What can hang from each mark
J: V
V: D J L
R: W
H: W
Z: L
A: U
D: U V
U: A J
L: V
W: R S U

In the rows, zero is written as 100.
Known rows, with every way that one mark hangs from another
W{U}: 102  100  99  100  111  110  79  100  112  109  97  77  102  97  104  97  106  111  117  107  100  88  131
J{V{D L}}: 79  94  104  102  92  97  91  99  87  84  90  93  76  91  100  98  81  139  93  81  83  86  108
R{W{S U{A}}}: 110  115  103  118  108  133  58  112  125  128  107  59  80  67  130  90  144  91  126  128  126  102  173
R{W{U}}: 107  120  105  117  113  123  49  118  112  122  102  70  86  59  123  102  108  95  116  109  97  103  155
V{J}: 96  104  102  99  110  116  129  98  95  99  85  88  91  93  92  98  110  114  95  93  88  85  84
H{W{R S U{A J}}}: 129  112  94  107  103  110  92  105  123  142  97  50  74  51  102  84  173  99  120  136  128  102  164
J{V{D{U} L}}: 83  97  111  102  82  93  90  86  89  80  104  96  73  92  94  92  82  136  87  73  85  94  97
A{U{J{V{D L}}}}: 98  95  97  102  101  133  84  92  109  91  125  106  71  111  82  89  132  122  117  55  103  68  85
Z{L{V{D J}}}: 94  107  108  99  118  103  114  103  105  79  78  87  76  78  92  88  88  124  95  100  64  102  65
R{W{S U{A J{V{L}}}}}: 104  114  99  119  107  136  40  101  125  122  121  57  68  66  128  90  147  118  129  113  124  98  168
J{V{D{U{A}}}}: 88  91  108  104  83  92  85  89  102  90  112  95  75  102  81  87  97  122  93  67  95  100  103
R{W{S U{A J{V}}}}: 107  113  97  120  106  133  39  102  127  127  123  59  68  68  126  90  147  111  133  112  125  103  171
W{U{A}}: 101  94  102  101  116  119  76  101  126  109  107  68  104  113  90  86  130  108  110  100  115  82  129
L{V{D{U{A}} J}}: 88  101  123  99  112  117  114  93  117  84  94  86  88  84  79  79  106  119  89  84  84  76  79
V{D{U} J L}: 87  107  123  101  107  127  151  88  87  79  76  82  76  81  75  87  109  134  58  78  75  60  46
A{U{J{V{L}}}}: 100  97  96  101  97  130  76  87  110  91  133  107  74  113  89  90  131  120  122  56  108  75  90
V{D J}: 90  98  106  102  121  126  150  111  93  97  62  84  82  85  74  96  110  119  80  87  74  64  72
L{V{D{U} J}}: 88  104  122  98  109  113  115  93  110  84  88  92  88  76  86  85  95  121  92  87  76  79  80
R{W}: 106  120  106  117  105  116  64  117  104  115  105  87  84  61  121  103  104  88  103  104  97  112  133
D{U{A} V{J L}}: 107  108  139  107  77  114  134  49  91  77  134  82  84  95  96  77  122  130  95  52  113  92  61
W{R S U{A J{V{L}}}}: 105  98  93  126  98  134  50  96  132  128  139  40  69  77  109  88  167  119  138  116  128  99  181
V{D{U} L}: 91  103  121  102  97  111  124  89  92  80  92  94  85  87  83  88  100  120  63  86  88  75  62
H{W{R}}: 124  117  102  105  96  87  108  118  97  128  82  77  85  44  99  98  125  83  94  122  99  113  134

Rows
99  104  110  102  111  100  92  90  119  78  110  91  75  90  80  80  103  122  91  87  81  109  57 -> Z{L{V{D{U{A J}}}}}
114  110  131  107  70  101  136  51  83  87  126  96  83  81  102  88  100  120  111  58  100  108  71 -> D{U V{J}}
87  103  125  101  111  133  149  88  98  79  85  76  77  92  66  79  126  132  53  74  87  55  44 -> V{D{U{A}} J L}
100  106  108  101  108  96  94  90  111  78  104  96  74  82  87  85  90  123  95  91  73  112  59 -> Z{L{V{D{U{J}}}}}
110  106  137  107  70  103  114  51  95  78  145  90  90  99  100  78  115  120  99  58  122  103  72 -> D{U{A} V{L}}
101  98  112  105  83  103  69  58  119  87  160  94  78  115  72  78  131  126  87  55  118  105  69 -> D{U{A J{V{L}}}}
113  110  128  109  71  102  104  39  87  80  152  100  79  84  104  89  105  141  110  52  108  105  60 -> D{U{J} V{L}}
124  111  94  89  97  93  115  99  109  130  66  69  85  60  119  87  143  103  122  149  125  98  156 -> H{W{S U}}
111  100  99  124  99  132  76  111  131  134  117  42  86  78  113  88  163  84  133  137  130  103  188 -> W{R S U{A}}
103  95  94  101  97  128  76  89  112  96  134  109  75  114  85  90  132  114  127  56  108  80  93 -> A{U{J{V}}}
100  93  95  103  100  131  83  93  112  95  127  108  71  112  79  89  133  116  122  54  103  73  89 -> A{U{J{V{D}}}}
91  98  118  104  106  122  111  83  107  80  113  87  80  100  67  81  126  130  61  71  100  68  49 -> V{D{U{A J}} L}
107  102  106  124  112  125  60  120  127  125  123  50  96  82  90  94  137  87  109  103  104  97  158 -> W{R U{A}}
101  108  121  104  94  114  140  76  73  84  97  86  88  78  120  99  95  139  114  77  92  83  86 -> D{V{J L}}
103  114  102  120  116  129  28  109  125  121  126  64  75  71  109  94  129  113  117  89  106  100  151 -> R{W{U{A J{V}}}}
118  107  92  91  101  102  95  88  118  124  89  60  74  71  108  79  162  127  120  130  134  90  149 -> H{W{S U{A J{V{L}}}}}
101  103  108  104  77  95  72  56  105  88  148  103  77  98  85  89  108  129  94  62  103  111  71 -> D{U{J{V{L}}}}
99  93  112  107  104  116  108  87  115  95  116  93  82  104  57  81  129  112  75  68  102  82  59 -> V{D{U{A J}}}
82  95  113  103  84  97  88  86  96  80  110  90  74  99  87  87  94  135  84  69  94  90  97 -> J{V{D{U{A}} L}}
122  112  97  108  107  101  72  109  118  133  104  55  76  54  88  88  149  109  108  107  108  102  152 -> H{W{R U{A J{V}}}}
